Each row was made from one walk, in order. Every step used is in the known rows, and no mark comes twice. Write each row's walk.
Known rows
nenis-vonub-linak-zunam: [-0.20  0.26  0.25 -0.13  0.07 -0.04 -0.07  0.22  0.17 -0.57 -0.33  0.11
  0.04 -0.05 -0.33  0.07 -0.01  0.06 -0.50 -0.08 -0.19 -0.19  0.25  0.06
 -0.43  0.32 -0.11]
lufet-nepe: [-0.01  0.17  0.10 -0.16  0.11 -0.11 -0.32  0.06  0.11 -0.33 -0.10  0.01
 -0.10  0.20  0.23 -0.20  0.00  0.37  0.16  0.16 -0.19 -0.24  0.17  0.07
 -0.46  0.08 -0.24]
tobem-nepe-zunam-nenis-podi: [-0.33  0.24  0.35 -0.30  0.14 -0.18 -0.32 -0.18  0.42 -0.15 -0.21 -0.06
  0.09  0.35 -0.04 -0.43 -0.02  0.09  0.06  0.11 -0.28 -0.10  0.40  0.10
 -0.43  0.07 -0.19]
zarivu-nepe: [-0.05  0.06  0.17 -0.36  0.19 -0.12 -0.26  0.20  0.13 -0.48 -0.01  0.09
  0.22  0.09 -0.04 -0.22  0.04  0.30 -0.05 -0.06 -0.18 -0.17  0.16  0.04
 -0.38  0.28 -0.21]
tobem-nepe-zunam-linak: [-0.28  0.24  0.12 -0.27  0.13 -0.36 -0.32 -0.02  0.44 -0.27 -0.15  0.00
  0.27  0.07 -0.15 -0.22 -0.02  0.48  0.31  0.28 -0.08 -0.22  0.24  0.06
 -0.30  0.08 -0.28]
vonub-linak: [-0.08  0.17  0.19 -0.05  0.14 -0.10 -0.22  0.14  0.35 -0.45 -0.19  0.11
  0.00  0.03 -0.12 -0.10 -0.01  0.26  0.01  0.31 -0.14 -0.23  0.26 -0.04
 -0.32 -0.07 -0.12]
zarivu-nepe-vonub: [ 0.12  0.16  0.21 -0.37  0.00 -0.15 -0.20  0.19  0.00 -0.65 -0.09  0.07
 -0.12  0.21 -0.24 -0.15  0.07  0.26 -0.27 -0.17 -0.16 -0.19  0.14  0.06
 -0.50  0.27 -0.19]
vonub-nenis: [ 0.17  0.07  0.31 -0.29  0.09  0.01 -0.22  0.13  0.18 -0.23 -0.26  0.06
 -0.25  0.16 -0.13 -0.31  0.02  0.19 -0.11  0.12 -0.08 -0.16  0.31 -0.03
 -0.42  0.13 -0.17]
zarivu-nepe-zunam-linak-vonub-nenis: [-0.08  0.24  0.22 -0.56  0.01 -0.24 -0.34  0.17  0.40 -0.51 -0.22  0.07
  0.37  0.44 -0.22 -0.23  0.00  0.16 -0.14  0.04  0.05 -0.15  0.31  0.03
 -0.49  0.04 -0.29]
nepe-lufet-nenis: [ 0.04  0.26  0.09 -0.04 -0.04  0.14 -0.17 -0.10  0.10 -0.38 -0.12  0.05
 -0.58  0.42  0.15 -0.35  0.02  0.09 -0.06  0.11 -0.09 -0.29  0.18  0.05
 -0.51  0.13 -0.15]
tobem-nepe-lufet-linak-zunam-nenis: [-0.38  0.30  0.07 -0.17  0.01 -0.21 -0.25 -0.10  0.51 -0.41 -0.24  0.21
 -0.21  0.40  0.02 -0.31  0.01  0.18  0.22 -0.05 -0.14 -0.31  0.32  0.06
 -0.63  0.10 -0.30]
linak-vonub-nenis-podi: [-0.01  0.24  0.41 -0.32 -0.07  0.13 -0.26 -0.01  0.12 -0.40 -0.23  0.11
 -0.39  0.43 -0.15 -0.33  0.00 -0.09 -0.26 -0.07 -0.28 -0.01  0.41  0.02
 -0.62 -0.22 -0.14]
gara-nepe-lufet-nenis-podi: [-0.09  0.35  0.13 -0.20  0.12  0.17 -0.41 -0.29  0.34 -0.41 -0.05  0.12
 -0.68  0.53  0.27 -0.38  0.16  0.09  0.10 -0.19 -0.29 -0.25  0.23  0.08
 -0.56 -0.14 -0.12]
linak-vonub-nenis: [ 0.19  0.16  0.36 -0.27 -0.03  0.03 -0.19  0.12  0.05 -0.37 -0.21  0.10
 -0.38  0.30 -0.13 -0.27 -0.03  0.12 -0.31 -0.01 -0.13 -0.15  0.32  0.00
 -0.60  0.03 -0.19]
zarivu-nepe-tobem: [-0.24  0.18  0.09 -0.18  0.01 -0.09 -0.27  0.24  0.36 -0.41 -0.11  0.11
  0.22  0.15 -0.15 -0.16  0.05  0.38  0.20 -0.04 -0.22 -0.24  0.18  0.05
 -0.40  0.26 -0.13]
zunam-linak-vonub-nenis-podi: [-0.23  0.29  0.33 -0.39 -0.05  0.04 -0.39  0.00  0.32 -0.47 -0.23  0.10
 -0.07  0.51 -0.21 -0.36  0.00 -0.11 -0.05  0.05 -0.07 -0.02  0.48 -0.02
 -0.54 -0.43 -0.20]
tobem-nepe: [-0.08  0.14  0.22 -0.21  0.21 -0.20 -0.26  0.10  0.15 -0.29 -0.07  0.08
 -0.13 -0.03 -0.06 -0.32  0.00  0.46  0.16  0.04 -0.26 -0.22  0.19  0.05
 -0.45  0.09 -0.24]
gara-nepe-vonub-nenis: [ 0.41  0.19  0.34 -0.43  0.07 -0.09 -0.32  0.05  0.22 -0.38 -0.24  0.09
 -0.66  0.26 -0.19 -0.21  0.18  0.35 -0.21 -0.23 -0.11 -0.30  0.24  0.00
 -0.56  0.10 -0.16]
gara-nepe: [ 0.10  0.10  0.19 -0.26  0.25 -0.08 -0.34 -0.02  0.23 -0.30  0.03  0.09
 -0.22  0.03  0.08 -0.14  0.09  0.46  0.05 -0.10 -0.23 -0.28  0.16  0.04
 -0.37  0.22 -0.17]
zarivu-nepe-zunam-linak: [-0.25  0.16  0.07 -0.43  0.11 -0.28 -0.34  0.09  0.42 -0.46 -0.09  0.01
  0.61  0.19 -0.13 -0.11  0.02  0.32  0.08  0.19  0.00 -0.16  0.21  0.05
 -0.22  0.25 -0.25]
lufet-linak-zunam: [-0.23  0.08  0.07 -0.15 -0.08 -0.11 -0.20  0.06  0.18 -0.43 -0.16  0.13
 -0.02  0.10 -0.07  0.03  0.05  0.21  0.00  0.16 -0.24 -0.19  0.24  0.05
 -0.45  0.31 -0.22]
vonub-linak-zunam-nenis: [-0.21  0.13  0.26 -0.13  0.05 -0.06 -0.18  0.11  0.51 -0.30 -0.31  0.04
  0.12  0.16 -0.07 -0.16 -0.04  0.00 -0.18  0.20 -0.17 -0.23  0.38  0.00
 -0.39  0.27 -0.16]
nenis-podi: [-0.18  0.15  0.27 -0.20  0.06  0.08 -0.25 -0.08  0.12 -0.35 -0.09  0.05
 -0.15  0.18 -0.07 -0.23  0.01  0.06 -0.03  0.06 -0.32 -0.03  0.32  0.04
 -0.37 -0.01 -0.10]
nepe-lufet: [ 0.06  0.24  0.10 -0.06 -0.03  0.07 -0.09 -0.11  0.14 -0.41 -0.08  0.13
 -0.49  0.19 -0.06 -0.16 -0.04  0.25  0.00  0.00 -0.13 -0.20  0.19  0.03
 -0.37  0.17 -0.11]

Write each row's walk
[-0.02  0.30  0.12 -0.11 -0.15 -0.16 -0.20  0.15  0.32 -0.57 -0.34  0.06
 -0.31  0.20 -0.07  0.04  0.06  0.28 -0.07  0.09 -0.28 -0.30  0.17  0.09
 -0.59  0.07 -0.20] : lufet-nepe-vonub-linak-zunam
[-0.14  0.12  0.18 -0.08 -0.01 -0.05 -0.12  0.15  0.40 -0.39 -0.24  0.11
 -0.05 -0.07 -0.15  0.01  0.01  0.21 -0.12  0.16 -0.31 -0.20  0.25  0.03
 -0.35  0.24 -0.13] : vonub-linak-zunam
[ 0.04  0.35  0.13 -0.08 -0.01 -0.20 -0.29  0.15  0.29 -0.62 -0.29  0.06
 -0.27  0.29 -0.02 -0.08  0.06  0.32  0.05  0.22 -0.13 -0.34  0.18  0.02
 -0.56 -0.24 -0.19] : lufet-nepe-vonub-linak
[-0.20  0.29  0.02  0.01 -0.08 -0.07 -0.32  0.11  0.35 -0.25 -0.19  0.03
 -0.08  0.27  0.12 -0.14  0.01  0.46  0.42  0.18 -0.22 -0.32  0.18  0.08
 -0.49  0.07 -0.16] : lufet-nepe-tobem
[-0.05  0.20  0.18 -0.31 -0.07 -0.18 -0.15  0.30  0.34 -0.72 -0.26  0.14
 -0.02  0.09 -0.32  0.03  0.10  0.21 -0.27 -0.14 -0.28 -0.22  0.17  0.06
 -0.49  0.26 -0.17] : zarivu-nepe-vonub-linak-zunam
[ 0.03  0.23  0.23 -0.10 -0.20 -0.07 -0.06  0.14  0.26 -0.55 -0.32  0.08
 -0.37  0.04 -0.34  0.09  0.04  0.18 -0.33  0.04 -0.27 -0.23  0.22  0.05
 -0.47  0.24 -0.11] : nepe-vonub-linak-zunam
[-0.17  0.18  0.35 -0.29  0.06  0.03 -0.08  0.08 -0.01 -0.36 -0.27 -0.02
  0.06  0.22 -0.21 -0.17 -0.06 -0.15 -0.65 -0.22 -0.09 -0.16  0.35  0.11
 -0.49  0.67 -0.16] : linak-zunam-nenis-vonub
[ 0.20  0.27  0.40 -0.48  0.05  0.02 -0.39 -0.07  0.30 -0.42 -0.26  0.11
 -0.66  0.39 -0.21 -0.27  0.21  0.15 -0.15 -0.30 -0.24 -0.16  0.33  0.02
 -0.57 -0.14 -0.11] : gara-nepe-vonub-nenis-podi
[-0.09  0.29  0.14 -0.30  0.06 -0.23 -0.38 -0.13  0.38 -0.42  0.01  0.05
  0.03  0.27  0.00  0.00  0.00  0.41 -0.03  0.01 -0.11 -0.26  0.22  0.08
 -0.39  0.09 -0.23] : gara-nepe-zunam-linak-vonub
[-0.35  0.34  0.38 -0.26 -0.04 -0.16 -0.27  0.02  0.56 -0.48 -0.40  0.08
 -0.22  0.33 -0.28 -0.32  0.06 -0.04 -0.12 -0.08 -0.36 -0.17  0.43  0.07
 -0.63 -0.15 -0.18] : tobem-nepe-vonub-linak-zunam-nenis-podi
[-0.23  0.28  0.23 -0.12  0.07  0.03 -0.14  0.25  0.12 -0.55 -0.36  0.04
 -0.06  0.17 -0.14 -0.11  0.05 -0.10 -0.54  0.05 -0.15 -0.28  0.24  0.08
 -0.58  0.28 -0.15] : lufet-nenis-vonub-linak-zunam
[-0.21  0.31  0.35 -0.14  0.26 -0.10 -0.22  0.18  0.24 -0.54 -0.34  0.04
  0.24  0.28 -0.23 -0.23 -0.06 -0.12 -0.44  0.09  0.11 -0.27  0.40 -0.03
 -0.44  0.05 -0.13] : zunam-nenis-vonub-linak
[-0.01  0.20  0.24 -0.25 -0.04 -0.11 -0.30  0.14  0.13 -0.54 -0.25  0.19
 -0.22  0.45 -0.11 -0.20  0.02  0.11 -0.11  0.15 -0.03 -0.21  0.34 -0.04
 -0.70 -0.22 -0.26] : lufet-linak-vonub-nenis
[-0.28  0.38  0.26 -0.21 -0.13 -0.07 -0.32 -0.02  0.51 -0.52 -0.43  0.01
 -0.20  0.57  0.00 -0.20  0.06 -0.13 -0.10  0.05 -0.29 -0.19  0.40  0.09
 -0.64 -0.16 -0.17] : lufet-nepe-vonub-linak-zunam-nenis-podi
[-0.09  0.10  0.24 -0.40  0.15 -0.20 -0.27  0.05  0.33 -0.31 -0.13 -0.05
  0.45  0.34  0.00 -0.28 -0.02  0.13 -0.20  0.08 -0.06 -0.18  0.28  0.07
 -0.33  0.50 -0.21] : zarivu-nepe-zunam-nenis
[-0.12  0.20  0.26 -0.37 -0.02 -0.19 -0.20  0.25  0.46 -0.64 -0.32  0.08
  0.16  0.32 -0.25 -0.16  0.06 -0.01 -0.36 -0.10 -0.15 -0.26  0.31  0.04
 -0.54  0.28 -0.20] : zarivu-nepe-vonub-linak-zunam-nenis
[-0.40  0.36  0.09 -0.37  0.06 -0.12 -0.19  0.07  0.26 -0.79 -0.27  0.22
  0.20  0.53 -0.17 -0.15  0.03 -0.13 -0.36 -0.39  0.05 -0.25  0.30  0.09
 -0.63  0.37 -0.25] : zarivu-nepe-lufet-linak-zunam-nenis-vonub
[-0.09  0.42  0.16 -0.21 -0.02 -0.20 -0.29  0.03  0.34 -0.61 -0.27  0.33
 -0.56  0.50 -0.10 -0.36  0.02  0.30  0.18 -0.08 -0.08 -0.30  0.29 -0.01
 -0.83 -0.45 -0.32] : tobem-nepe-lufet-linak-vonub-nenis
[-0.13  0.38  0.34 -0.25  0.35 -0.23 -0.32  0.00  0.51 -0.44 -0.30  0.02
  0.22  0.28 -0.13 -0.07  0.04  0.12 -0.41 -0.04  0.03 -0.35  0.32  0.03
 -0.39  0.22 -0.12] : gara-nepe-zunam-nenis-vonub-linak
[-0.29  0.31  0.28 -0.60 -0.02 -0.14 -0.41  0.03  0.47 -0.55 -0.25  0.09
  0.34  0.57 -0.23 -0.29  0.03 -0.03 -0.11 -0.03 -0.09  0.00  0.40  0.04
 -0.50 -0.21 -0.23] : zarivu-nepe-zunam-linak-vonub-nenis-podi
[-0.14  0.36  0.31 -0.51  0.04 -0.10 -0.49 -0.18  0.57 -0.37 -0.21  0.09
 -0.09  0.51 -0.10 -0.20  0.08  0.13 -0.01 -0.08 -0.15 -0.11  0.41  0.04
 -0.49 -0.26 -0.19] : gara-nepe-zunam-linak-vonub-nenis-podi
[-0.32  0.27  0.33 -0.42 -0.05 -0.09 -0.28  0.11  0.53 -0.68 -0.34  0.09
  0.14  0.44 -0.26 -0.21  0.10 -0.21 -0.31 -0.17 -0.29 -0.11  0.40  0.06
 -0.55  0.04 -0.14] : zarivu-nepe-vonub-linak-zunam-nenis-podi
